Each row comes from the steps of one path. Every step used is in the known rows, and no mark comes twice. Write the path behind each row, first mark first.
(in the rows, 128 means zero)
Known rows:
X-L-C-B: [167  86 133 103 125 124  89 162  72 153 158 108 144 112 134 131 120 123
 124 104 114 144 108 138 146 154 146 134 104 120 147  93 116  97 170 167
  92 129 147 166 109  89  71  83 104 165 103 118 101 152 137 153 128]
Y-B-Q-M: [ 95 197 125 212 133 171 166  90 171 146 125 126 162 108 113 113 114 130
 141 187 128  94 212  99 111 115 141 113 106 100 128 204 147 109  75  65
 112 122  56 101 112 159 150 174 220  85 105 105 112  82  47 103 171]
J-B-C-L-W-M: [135 144  82 137 119 102 141 134 143  90 151 167  92 125 168  90 134  29
 119 135 107 187 122  75 162 127 123 154  84 127 120  77 192  93 128  61
 125 124 149 129 176 167 116 124 114 139 156 137 113  87 151  78 163]
C-L-W: [148 121 143 121 102 128 130 111 128  98 124 164  77 126 142 118 115 117
 133 143 104 175 113 144 148 142 139 132 147 125 127 126 115 119 130 150
 111 156 130 154 138 141 120 126  75 131 134 111 112 118 178 137 153]
Z-W: [111 117 147 122 138 121 139  95 153 154 106 130 135 152  97 143 150 145
 125 101 129 116 127 163 112 116 125 115 172 119 123 139 118 167 129 118
 134 142 112 117 121 154 177 145 108 114 137 106 162 151 121 131 122]
W-L-C-B: [182  66 137  93 143 108 109 175  90 116 154 130 125 121 137 129 119 125
 138  93 117 136 103 108 126 136 120  99 111 157 174  83 124 127 137 142
 100 121 156 161 100  83 120  92 117 161 112 118 172 148 132 143 106]
Q-M: [123 146 168 144 146 143 146  97 169 116  88 108 151 135 100 123 121 153
 149 158 148  77 168 148 114 112  98 124 160 112 122 171 139 169 117 108
 124 128  81 128 128 145 173 138 131 122 114 133 138 110  84 116 140]
Y-B-W: [106 177 121 179 100 158 123  94 117 164 119 173 153 124  98 142 143 134
 119 133 119 113 159 128 120 112 154  78 139  93 118 182 136 124 100 113
 160 125 112  99 101 139 144 174 182  83 143 119 109 141  95 100 149]
Q-B: [156 134 111 140 118 123 158 113 132 164 145 147 161 106 107 135 135 164
 161 142 138  67 147 161 126  83 132 112 114  81 139 184 103 153  90 145
 129 104  76 121 135 122 165 147 175 153 109 110 169 120  97  92 113]
M-W-Z: [ 73 120 144 110 142 107 145 159 195  67  74  85 138 190  82 113 160 131
 101 128 160 104 120 130 113 123 100  87 208 158 129 143 181 209 133 116
 149 112 139  96 115 158 243 151  67  89 133 146 138 119 164 157 132]
Y-B-Q: [118 183 104 193 121 159 159  75 132 192 149 159 154 106 109 124 130 156
 143 161 110 111 169 111 132 102 169  93 104  93 116 187 110  94  81 104
 122 126  84 102 109 145 131 170 215  89 128 105 114 112  72 106 149]
B-C: [149 158 155 135 132 134 122  96 105 176 124 134 148 110 118 135 137 153
 144 118 136  94 107 158 130  84 124 132 127 120  89 132 106 121 133 114
 163 130 126 138 143 130 126 129 143 158 179 146  94 123 103 100 128]
X-L-C-B-W: [125 117 146 128 114 155  48 182  62 124 149 134 153 120 127 134 135  83
  96 133 126 168 125 129 134 177 156 119 105 122 132  91 138 101 161 135
 133 132 170 145 108  99  56  99  99 127 131 141  65 142 128 149 143]
L-X: [119 133 128 103 120 143 140  92 121 144 119 130 134 130 124 148 119 209
 150 115 129 119 112 166 120 131 127 150 159 101 106 134  95 130 126 187
 122 139 111 104 131 129 111 121 121 132 101 130 121 157 153 151  89]
X-L-C: [154 100 144  87 127 165  87 117 103 152 147 117 144 117 131 117 130 113
 145 104 116 151 117 149 143 148 152 167 139 132 111 105 122  97 189 163
 136 139 126 159 126 104  88  92 114 154 104 148 109 154 160 138 151]
B-E-T: [179 123 140 134 132  94 148  57 125 230  88  95 126 116 127 132 117 222
 144 140 121  79 125 190 123  77 119 117 134  96 127 180  12 154 141 169
 141 140 106 154 126 112 128 170 155 121 170 143 167 156  80 124  94]
J-B-Q-M-W-L: [ 53 165  87 161 177 179 166 163 198  44 102 125 150 152 124  97 153  57
 133 198 153 122 223  23 129 137  94 141 111 188  90 139 236 150 106  32
 153  77 101  74 121 162 195 130 185  69  88 168 188  50  79  96 152]
B-W: [ 96 161 161 150 122 161  98 101 122 137 102 170 150 135  90 136 151 138
 120 163 140 119 144 152 117 123 126  91 159 111  95 154 127 156 115 106
 173 134 129 112 124 144 142 152 123  87 162 154  97 130 102 113 135]
C-B-X: [134 122 104 134 147 103 132 120  91 166 155 113 127 130 115 159 127 179
  98 121 140  83 110 144 147 108 121 112 121 106 128 150  86 120  85 181
  88 121 131 138 127  93  84 122 170 132 153 116 130 137 103 124  93]
Y-B-C-L-X: [144 180  89 135  78 127 152 112  65 148 155 135 116  96 191 136  92 157
 135  68  91 158  96 129 137 127 152 188  78 113 121 106 102  47 130 180
 120 126 148 113 151 105  62 108 170 176 124 110 100 141 175 137 111]
T-E: [162 134 150 143 131 107 155  73 134 186  93 130 129 118 109 133 125 218
 149 141 124  77 140 177 118  98 112 131 145 109 106 172  78 142 141 156
 134 130 100 138 116 129 149 140 120 133 153 116 139 161  94 113 125]
E-T: [161 126 148 138 136 115 144  69 145 189  88 123 142 122  99 132 122 209
 152 136 133  78 141 179 120  95 120 125 141  99 111 168  72 153 150 168
 142 129 101 133 127 121 155 132 118 128 146 117 146 160  92 116 120]
W-Z: [111 120 147 112 141  98 140 120 165 124 110 114 145 161  83 125 147 159
 126 131 141  95 102 155 129 103 118  90 188 128 130 135 134 191 140 137
 142 132 128 118 119 139 192 148  92 106 131 137 130 134 143 144 115]
X-L-C-B-Q-M-W-Z: [ 42 128 143 150 154 141  94 252 178   7 115  29 159 171 130  80 133  26
  70 182 164 155 169  69 106 201 126 136 115 177 165 104 228 144 145  67
  98 109 150 117 110 150 155 117  80  95  83 136  69  68 132 191 169]
L-C-B: [182  99 141 123 138 101 103 142  84 147 143 126 146 128 118 111 124 158
 120 120 113 120 105 153 133 122 134  84 115  93 165 108 101 129 116 150
  74 128 136 160 103 106 123 114 104 156 141 102 118 137 120 142 118]
Y-B: [150 149 106 149 110 128 167  77 128 195 128 146 143 118 101 139 128 172
 151 103 107  90 143 137 138  89 144  89 143  91 133 184 114 116 105 147
 119 123  85 117 104 125 155 154 188 118 118 100 148 146 102 103 138]
C-B-Q: [118 150 131 181 143 121 135 124 105 167 139 149 147 117 107 129 129 170
 124 194 126 107 146 126 124 119 144  74  94  99 126 149  93 129  74 104
  96 132 121 121 115 140 108 146 149 102 143 109  98 102  58 137 116]
M-W-L-C-B-E-T: [178  64 121  99 139  79 121 187 115 122  94  55 102 141 169 115 110 135
 106 100 129 126 117 113 103 130  95 110 101 173 190 113  80 150 144 149
 111 107 164 164  95  81 145 133 123 145 143 139 209 149 123 166  97]
J-B: [148 147  78 132 146 122 157  80 117 183 134 171 162 133  93 116 159 161
 150 141 111  98 140 132 174  81 123 108 132  87  84 140 136 138 129 141
 130 104 101 113 118 128 152 128 161 115 134 136 164 123 102  79 115]

Write each row's path:
[121 107  97 117 136 119 116 137  77 172 164  95 124 114 126 177 128 144
 104 108 143 106 116 126 165 141 135 162 111 131 108 136  96  84 136 196
 105 123 143 141 135  76  31  91 169 139 111 131 113 155 125 137 100]
C-B-X-L
[ 99 101 134  99 115 129 115 154 161 103 130 109 110 143 108 140 146  82
 119 131 147 151 104 125 144 158 154 138 186 153 119 124 167 135 187 148
 157 152 131 135 117 137 131 135  58 103  92 134  83 137 191 156 152]
X-L-W-Z
[129 109 139 111 103 160 113 112 128 141 130 144 105 112 121 150 136 100
 142 134 133 152 130 135 146 155 159 151 159 133 101 146 135  98 171 151
 147 155 105 143 124 133  92 122  96 123  95 132  88 140 161 128 157]
X-L-W
[ 91 101 152 121 150 103 146 111 217 124  99 114 122 167  97 130 141 105
 122  97 140 124 147 127  89 136 105 112 173 134 158 131 160 189 116  59
 122 143 111 100 149 186 200 154 103  98 118 109 175 153 110 127 136]
Z-W-M
[108  92 142 108 112 143 119 132 192 110 119 120  87 129 121 142 129  57
 136 133 145 162 150 100 118 169 138 147 166 143 137 139 174 122 154  94
 135 156 106 128 147 164 117 135  90 104  76 132 102 142 151 123 171]
X-L-W-M
[130  59 103  86 165 109  93 176 101 107 179  97 108 146 152 148 127  82
  84  52 129 151  91  98 126 153 122 153 116 178 176  70 132 107 128 147
  97 123 166 147 116  78  95  95 147 151 137 107 200 160 160 147  96]
Z-W-L-C-B-X
[ 80 147  66 104 130 169 126 139  99 105 141 192 140 132 141 147 149 117
 137 131 127 153 142  81 138 152 127 152 122 150  78  86 175 117 141 141
 183 103 154  68 122 113 100 112 164  93  96 174 163 140 150 108  82]
J-B-W-L-X
[164 175 108 156  93 115 153 103  83 167 147 141 126  96 162 122 109 130
 137  83  91 136 114 127 153  90 143 142  79 119 119 126 105  72 124 133
 131 122 140 141 142 110 103 121 178 172 160 109 117 127 132 104 143]
Y-B-C-L
[110 114 143 117 126 109 128 131 175  95 116 128 110 161  93 122 148 113
 114 149 141 131  96 142 127 127 136  92 196 124 138 140 154 167 137 132
 139 148 121 129 108 155 186 167  58  98 131 115  98 119 173 142 142]
L-W-Z
[139 174  61 111 117 124 146 115  58 134 164 164 137 112 184 113 119 143
 136 106  93 162  94 122 174 117 131 204  68 112  72  56 124  69 149 172
 129 110 164 108 165 111  63  78 146 174 140 150 114 119 170 113  90]
J-B-C-L-X
[138  69 147  74 149 139 105 140 142 108 140 127 123 144 137 126 139  84
 133  62 120 162 109 119 107 146 123 146 154 181 157  75 149 144 167 110
 142 136 142 140 113 118 163 109 104 143 119 121 205 162 167 144 129]
Z-W-L-C
[125 147 156 181 160 147 103 157 128  98 140 108 167 125 128  82 112 114
 114 202 129 123 170 116 110 151 132 104  79  99 162 131 137 120  86  75
  69 129 105 145 113 139 119 132 136 121 129 110  85  71  61 140 150]
L-C-B-Q-M
[112 114 138 140 128 127 108 177  97 106 121 164 126 127 110 170 136 118
 121 139 142 125 136  93 111 144 115  70 122 162 136 112 142 158 115 104
 159 121 172 118 104 108 116 124 128 102 131 145 144 140  91 132  99]
C-B-W-L
[118  76 102  84 157 127  97 204 111  56 146  78 101 152 150 135 135  88
  81  78 146 145 109  75 125 156 100 138 124 197 160  94 157 114 113 152
 102  98 170 142 115  77 121  90 147 142 131 137 176 131 175 146 115]
M-W-L-C-B-X
[124 141 144 120 107  95 114 157 132  70 139 127  93 140 154 107 127  69
 104 129 126 175  63 131 143 130 137 143 137 151 128  82 150 124 157 119
 153 146 176 150 150 142 133 130  48 145 175 132  66  95 199 147 147]
B-C-L-W-Z
[121 100 124  76 127 148 146 122 128 118 127 135 109 121 146 167 111 179
 169  89 135 131 113 117 113 147 118 163 152 165 116 108 118 127 147 179
 147 131 134 104 128 105 109  97 138 140  75 148 170 167 165 149  75]
W-L-X
[119 104 151 127 121 126 136 113 206 102 109 136  88 143 106 123 133  95
 134 146 145 141 141 117 107 141 121 103 173 117 157 150 165 156 107  77
 117 151  98 124 142 180 170 162  90  96 115 116 118 123 132 114 161]
L-W-M
[ 74 130 164 133 166 199 109 183 200   7 100  89 136 149 146  79 127  42
 126 172 153 155 193  58  82 171 102 154 128 207 139 120 207 140 121  42
 141 110 112 116 120 152 185 121 141 103 100 165 151  68 117 144 176]
B-Q-M-W-L-C
[154 146 150 129  98 133 112 123  99 108 140 154  90 107 170 118 117  88
 125 132 112 178  88 138 145 125 142 159 109 135 108 102 116  85 138 122
 141 151 153 162 156 136  94 120  87 165 179 127  72 102 169 119 155]
B-C-L-W
[156 154 149 130 117 120 126 106  88 141 131 142 124 108 158 119 116 134
 136 112 110 143  97 154 145  99 123 157  98 138  98  99  94 110 142 129
 147 132 157 155 166 118 100 103 119 176 177 143 107 116 135 119 130]
B-C-L
[134 159 130 107 105 133 128 123  75 122 136 131 114 108 187 133  97 162
 136  93 110 162  78 153 136 136 128 201  97 130  94  77  89  82 144 177
 132 140 166 124 172 116  60  86 114 181 142 141  87 135 182 152  99]
B-C-L-X
[ 88 143 124 161 114 136 125 149 187 102 125 155 149 128 104 132 146  83
 129 167 165 100 179 123  88 126 118 100 117  96 161 172 172 181  72  53
 157 105 100  88 160 166 177 172 165 101 115 139 143 111  83  85 142]
Q-B-W-M
[146 160  88 121  87 123 145 149  75 118 174 132 132  84 198 135  97 146
 148 104 121 131  98 152 133 122 139 210  51 106 126 101  87  84 115 179
 126 107 139 116 181 102  69  94 159 210 119 123 119 113 169 125  87]
Q-B-C-L-X
[126 101 148 119 107 105 137 125 192  65 112 146  62 143 145 109 107  73
 125 136 117 184 129 113 123 157 121 128 151 134 164 116 153 145 116  90
  98 156 131 140 163 175 142 135  69 117 117 115 124 119 165 132 166]
C-L-W-M
[192 109 123 149 132  49 151 101  90 229  98  87 122 115 126 143 106 226
 124 140 118  69 116 180 128  84 117  85 102  85 160 169   6 154 114 174
  98 133 126 159 107  95 110 168 145 130 166 116 161 157  58 136  73]
C-B-E-T
